Every row comes from one small tree of marks. The marks that hang from a mark follow it in brackets, in alphabetical order. Every link used is in the known rows. Which tree was each row made from?
Known rows
kipul(keva zagon): |   5.1 |  10.3 |  -0.8 | -17.5 |  11.0 |  -4.2 | -24.9 | -11.8 |  -4.3 | -15.3 |  15.3 | -29.8 |  -4.0 |   3.5 |  -9.2 | -21.7 |  -8.7 |  -7.7 |   1.4 |
bigi(vuzum): | -17.2 |   1.5 |   7.3 |  -1.0 | -21.3 | -32.9 |  31.9 |  13.3 |   0.7 |  -0.8 |  12.9 | -26.0 | -15.2 |  16.1 |  -9.9 |   1.9 |  -3.5 |  11.1 |  -4.0 |
maval(zagon): |  -9.6 |   4.3 |  -9.5 |  19.4 |  -9.6 |  -1.8 |   9.2 |  -4.5 |  16.3 |  -9.4 |  -6.5 | -51.6 | -20.6 |  -0.8 |  19.7 |  13.9 |  -9.0 |  -3.4 |  -1.2 |
vuzum(keva): |  -8.4 |   2.6 | -34.3 |  30.0 |  -2.4 |   7.0 |  19.3 |   8.6 | -12.0 | -14.2 |  -4.1 |   6.3 |   5.3 | -15.3 |  14.2 |  10.9 |  -3.2 |   0.9 | -13.2 |
bigi(vuzum(seten(kipul(keva(pafi))) zagon)): | -12.5 |  -5.4 |  14.5 |   1.4 |  -5.6 |  -3.6 |  20.2 |  14.1 |  -0.5 |   4.0 | -21.6 |   6.4 |   7.3 |  14.6 | -17.6 | -34.8 |  -0.9 |   7.0 |  -8.8 |
keva(pafi): |  -2.4 |   2.6 | -12.6 |  31.0 |   5.8 | -11.7 |   4.7 | -10.1 |  23.2 |  18.8 | -14.0 | -12.6 | -13.9 |   4.9 |   1.3 |  33.0 |   2.6 |  26.0 |  -0.8 |
kipul(keva(pafi)): |   1.4 |  -5.4 | -13.5 |  15.5 |  18.1 |  -3.7 | -20.0 | -11.5 |  24.4 |  13.2 | -24.2 | -15.1 |  -8.7 |   4.2 |  -8.5 |   6.4 |  -6.0 |  27.8 |   6.4 |
kipul(keva(pafi) seten zagon): |  20.6 |  15.0 |  -4.3 | -25.9 |  30.1 |  -0.6 | -40.6 | -19.5 | -12.5 |   6.5 |   0.1 | -30.6 | -11.9 | -17.3 | -11.8 |  -9.3 | -18.0 |  -2.6 |  21.7 |
seten(kipul(keva)): |  14.5 | -17.4 |  -7.1 | -11.2 | -14.8 |   7.2 | -19.9 | -17.6 |  11.9 | -19.0 |   9.2 |   6.0 | -18.1 |   8.6 |  17.5 | -28.2 |   9.9 |   1.7 |   5.6 |
kipul(keva): |   5.0 |  -5.3 |  -5.3 |   1.1 |   1.7 |  -7.8 | -16.6 |  -6.1 |   5.3 | -18.3 |  -0.2 | -18.1 |  -4.1 |   2.0 |  -2.1 | -10.8 |  -6.0 |  14.5 |   2.8 |
vuzum(keva(pafi) seten(kipul) zagon): |  -5.8 |   2.5 | -21.7 |  39.1 |   0.5 |  23.0 |  30.6 |   7.9 | -11.7 |   0.6 | -23.1 |  46.1 |  24.5 | -16.2 |  17.3 |   2.2 |   7.0 | -11.1 | -27.3 |
kipul(keva seten): |  27.6 |   3.1 | -16.3 | -19.7 |  -0.6 | -10.1 | -29.8 | -10.8 | -21.7 | -16.5 |   3.7 | -30.2 |  -5.3 | -27.2 |   1.0 | -23.4 | -15.2 |  -0.7 |  12.2 |
bigi(vuzum(zagon)): | -17.3 |  13.9 |  16.2 |  18.5 | -10.5 | -30.5 |  42.2 |  23.4 |  -9.5 | -10.9 |   0.7 | -22.1 |  -7.3 |  31.2 | -13.7 |   3.4 |  -2.7 |   7.3 | -18.1 |
bigi(kipul(keva(pafi) seten zagon) vuzum): |   9.9 |   4.9 |  15.4 | -67.1 |   6.0 |   2.6 | -39.3 |   7.2 | -17.0 |  20.5 |  -2.3 | -42.4 | -18.6 |   4.5 | -50.6 | -31.6 | -27.3 | -14.3 |  21.0 |
pafi(seten(kipul(keva zagon))): |   9.9 |  -7.5 |  19.2 | -26.0 |  -0.1 |  -1.6 | -21.1 | -13.3 |  13.4 | -11.8 |  43.3 |  16.4 |  -0.4 |   9.9 |  34.4 |  -4.1 |  23.5 |  -4.1 |  14.8 |
bigi(kipul(seten) vuzum): |   6.9 |  -0.5 |  15.7 | -42.7 | -38.1 | -14.3 |   3.7 |   8.1 | -23.9 |  -0.8 |  16.0 | -42.4 | -19.4 | -12.0 | -24.7 | -17.4 | -18.3 | -21.4 |   8.2 |
keva(pafi(seten(kipul(zagon)))): |   5.6 |   0.8 |  22.4 |   6.2 |   4.4 |  -5.2 |   0.2 | -18.2 |  27.8 |  29.7 |  26.1 |  34.1 | -11.2 |  11.1 |  35.2 |  38.8 |  28.8 |  10.5 |  13.3 |
seten(kipul(keva(pafi) zagon)): |   8.7 |   2.0 |  -1.3 | -16.5 |  22.3 |  15.9 | -37.9 | -21.1 |  18.4 |  17.1 |   2.1 |  12.5 | -22.9 |  14.8 |   5.0 | -19.0 |   7.7 |   1.5 |  12.4 |

Which tree is each row?
|  19.3 | -25.2 |  12.0 |  -5.7 | -12.8 | -11.1 | -10.9 |  -8.2 |  18.5 | -17.9 |  22.4 |  25.9 |   0.2 |   7.1 |  41.2 |   0.8 |  26.4 |  17.0 |  13.4 | : pafi(seten(kipul(keva)))
| -14.0 |  -2.3 |  26.2 | -17.1 | -13.1 |  -2.6 |  13.6 |  23.3 |   0.0 |  -2.9 | -30.9 | -21.1 |  14.6 |  15.4 | -57.7 | -25.4 | -22.6 |  -7.0 |  -9.2 | : bigi(kipul(keva(pafi)) vuzum(seten zagon))
| -12.0 |   0.4 |  18.8 |  -2.9 | -32.3 | -15.6 |  50.9 |  18.5 | -18.9 | -16.8 |  16.5 |   3.8 |   4.5 |   6.8 |  -0.5 | -25.6 |   9.4 | -19.6 | -15.3 | : bigi(vuzum(seten(kipul) zagon))
|   2.5 |   1.9 |  17.6 |   0.2 |  33.0 | -14.8 | -20.4 | -11.4 |  21.6 |  10.1 |   4.1 |  -0.2 |   5.5 |   8.0 |   6.3 |  32.7 |   6.9 |  25.8 |  13.8 | : kipul(keva(pafi(seten)) zagon)
|  25.4 |  19.9 |  -3.4 | -38.8 |  13.7 |  -1.7 | -37.5 | -11.9 | -26.6 | -18.9 |  28.5 | -34.7 |  -9.3 | -24.1 |  -7.1 | -31.1 | -17.3 | -13.9 |  15.8 | : kipul(keva seten zagon)
|  -0.9 | -16.1 | -12.7 |  38.0 |  -0.8 |   7.0 |  17.7 |  -5.3 |  19.4 |  19.8 |  -7.2 |  59.6 |   5.4 |  -2.0 |  45.8 |  50.6 |  31.6 |  19.9 |  -1.0 | : vuzum(keva(pafi(seten(kipul))))
|   4.1 |  -4.1 |  -0.1 |  52.8 |   5.1 |   4.7 |  23.1 |   5.4 |   9.5 |   9.3 |  -9.5 |  64.4 |  12.9 |  11.7 |  42.9 |  47.4 |  26.7 |  11.8 | -19.0 | : vuzum(keva(pafi(seten(kipul))) zagon)
|   8.9 |   1.6 |  29.3 |  -7.4 | -11.8 |  -8.7 |   5.6 | -12.5 |   9.4 |   0.5 |  52.8 |  22.5 |  -4.9 |   8.3 |  44.9 |  17.6 |  35.0 |  -8.0 |  10.8 | : pafi(seten(kipul(zagon)))
|  -2.5 |  11.2 |   2.2 |  -4.9 |  29.5 |   1.5 | -30.4 | -13.3 |  16.8 |  13.6 |  -8.2 | -19.7 |  -9.3 |   3.4 | -16.2 |   1.8 | -10.0 |  11.9 |   9.0 | : kipul(keva(pafi) zagon)
| -12.4 |  11.2 | -22.6 |  47.5 |   8.7 |  12.1 |  38.2 |  12.5 | -18.5 |  -5.3 | -31.6 |  15.2 |  33.4 | -22.6 |  -5.1 |  17.9 | -10.0 |  -4.4 | -29.8 | : vuzum(keva(pafi) seten zagon)
| -19.4 |  -9.3 |  -7.9 |  37.1 |   5.6 | -26.0 |  43.8 |  23.4 |   4.1 |  17.8 | -13.9 |  23.8 |   5.8 |  -1.9 |   3.1 |  56.4 |   7.3 |  38.2 |  -4.7 | : bigi(vuzum(keva(pafi(seten))))
|  10.6 |   1.6 |  -1.6 | -28.9 |   3.7 |  15.2 | -33.6 | -18.7 |   7.9 | -11.9 |  24.1 |   2.0 | -18.0 |  11.3 |  15.1 | -34.1 |  10.8 | -16.9 |  10.2 | : seten(kipul(keva zagon))
|  24.1 |  -0.2 | -14.4 |  -7.5 |  16.8 |  -2.0 | -29.9 | -15.9 |  -7.1 |   7.6 | -20.4 | -28.0 | -13.0 | -23.2 |  -6.2 |   2.5 | -16.9 |  19.7 |  15.0 | : kipul(keva(pafi) seten)
|  10.9 |  -0.5 |  14.4 | -27.9 |  -5.6 |  -2.7 | -21.1 |  14.4 | -16.0 |   4.9 | -24.2 | -35.0 |  -8.8 |  16.8 | -48.9 | -30.2 | -25.6 |  -2.1 |   0.8 | : bigi(kipul(keva(pafi) seten) vuzum(zagon))
|   8.1 |   0.2 |  12.9 | -42.2 |  -9.4 |  20.4 | -44.7 |  -6.0 |   1.2 | -14.9 |  19.6 | -28.4 |  -8.3 |  10.3 | -22.8 | -35.0 | -14.6 | -26.6 |   8.2 | : bigi(kipul(keva zagon))
| -12.3 |  12.0 | -27.5 |  57.7 |  21.1 |   5.6 |  21.5 |  11.3 |  -2.4 |   2.2 | -35.5 |  19.4 |  11.3 |   2.9 |  -1.2 |  28.0 |  -0.7 |   8.1 | -23.3 | : vuzum(keva(pafi) zagon)
| -29.1 |   7.9 |   2.0 | -30.6 |  -4.9 |  22.8 |  28.9 |  22.6 | -19.4 |  15.7 |   0.2 |   0.6 |  18.0 | -14.1 | -42.9 |  -4.2 | -22.5 | -33.2 |  -9.7 | : bigi(kipul(zagon) vuzum(keva(pafi) seten))
| -23.5 |   7.0 |   2.4 |  46.9 |   9.6 | -27.9 |  54.4 |  32.9 |  -4.1 |  11.5 | -21.2 |  27.9 |  14.6 |  18.6 |  -1.8 |  48.6 |   6.4 |  28.2 | -19.9 | : bigi(vuzum(keva(pafi(seten)) zagon))
| -15.6 |  -6.6 |  20.1 |  -8.8 |  -8.1 |   0.1 |  -7.9 |  20.0 |  11.1 |   7.3 | -37.8 | -20.3 |  -9.4 |  41.0 | -51.5 | -21.6 | -18.4 |   5.6 | -11.9 | : bigi(kipul(keva(pafi)) vuzum(zagon))
|   3.6 |   0.2 |   4.6 | -36.7 |  -6.7 |  20.5 | -14.2 |  -9.3 |  -7.7 | -19.3 |  33.7 |   1.3 |   8.8 | -18.0 |   9.7 | -44.3 |   4.1 | -31.0 |  11.7 | : vuzum(seten(kipul(keva zagon)))
|   5.5 | -11.9 |   9.4 |  19.4 |  13.9 | -22.8 |  -7.3 | -10.9 |  26.2 |   7.0 | -12.7 |   4.5 |   8.0 |  -1.5 |  11.5 |  41.1 |   8.6 |  45.5 |  11.7 | : kipul(keva(pafi(seten)))
|  -8.9 |   6.6 | -22.4 |  -1.4 |  11.7 |  33.4 |   8.2 |  -5.4 |  -9.9 |  10.1 |   0.6 |  36.9 |  17.4 | -31.1 |  13.0 |   3.1 |   5.3 | -26.2 |  -3.9 | : vuzum(keva(pafi) seten(kipul(zagon)))
|  -6.6 |  -7.6 | -26.4 |   5.4 | -28.7 |  23.6 |  23.2 |   5.3 | -16.3 | -20.7 |  10.3 |  31.2 |  21.5 | -39.1 |  26.9 |  -7.8 |  10.7 | -23.8 | -11.0 | : vuzum(keva seten(kipul))
|  -6.8 |   2.8 |  -6.2 |  68.3 |  15.8 | -12.1 |  29.2 |  13.9 |   4.6 |   3.3 | -24.7 |  40.6 |  25.8 |   3.1 |  16.2 |  59.2 |  15.9 |  19.5 | -19.9 | : vuzum(keva(pafi(seten)) zagon)
|  -8.0 |  10.0 | -22.4 |  34.7 | -10.1 |   8.5 |  43.0 |  17.8 | -33.9 | -31.4 |  -3.8 |   8.9 |  38.2 | -26.5 |   1.3 |  -3.0 |  -7.6 | -20.6 | -32.5 | : vuzum(keva seten zagon)
|   9.0 | -16.3 |  -8.9 |   7.7 |   3.9 |   8.5 | -26.8 | -21.4 |  27.5 |  15.3 | -18.3 |   8.2 | -15.5 |   7.6 |  11.0 |  -9.8 |   7.5 |  21.6 |  10.4 | : seten(kipul(keva(pafi)))
|  28.0 |   4.2 |  10.0 | -59.5 | -10.5 |  16.2 | -57.7 | -10.8 | -22.7 | -13.4 |  26.9 | -40.6 |  -7.3 | -14.0 | -22.2 | -41.7 | -19.6 | -40.3 |  17.8 | : bigi(kipul(keva seten zagon))
| -17.5 |  -0.4 |  23.7 | -53.9 |  -7.4 |   9.3 |  -5.5 |   8.1 |  -0.3 |  15.6 |  -2.3 | -32.4 |  10.1 |   3.4 | -55.2 | -29.4 | -26.0 | -19.1 |   5.3 | : bigi(kipul(keva(pafi) zagon) vuzum(seten))
|  0.4 | -5.9 | -2.1 | 17.9 | 15.9 | 12.6 |  1.7 | -8.5 |  8.5 | 21.6 | 16.0 | 55.7 |  1.8 | -4.6 | 41.2 | 46.0 | 29.0 |  0.3 |  3.8 | : vuzum(keva(pafi(seten(kipul(zagon)))))
| -14.8 |  -7.9 |  10.6 | -19.9 | -41.9 | -13.0 |  45.1 |   5.1 |  -4.8 |  -2.0 |  20.6 |   2.4 |  -4.0 |  -9.0 |   4.1 | -18.9 |   4.5 |  -9.0 |  -3.0 | : bigi(vuzum(seten(kipul)))
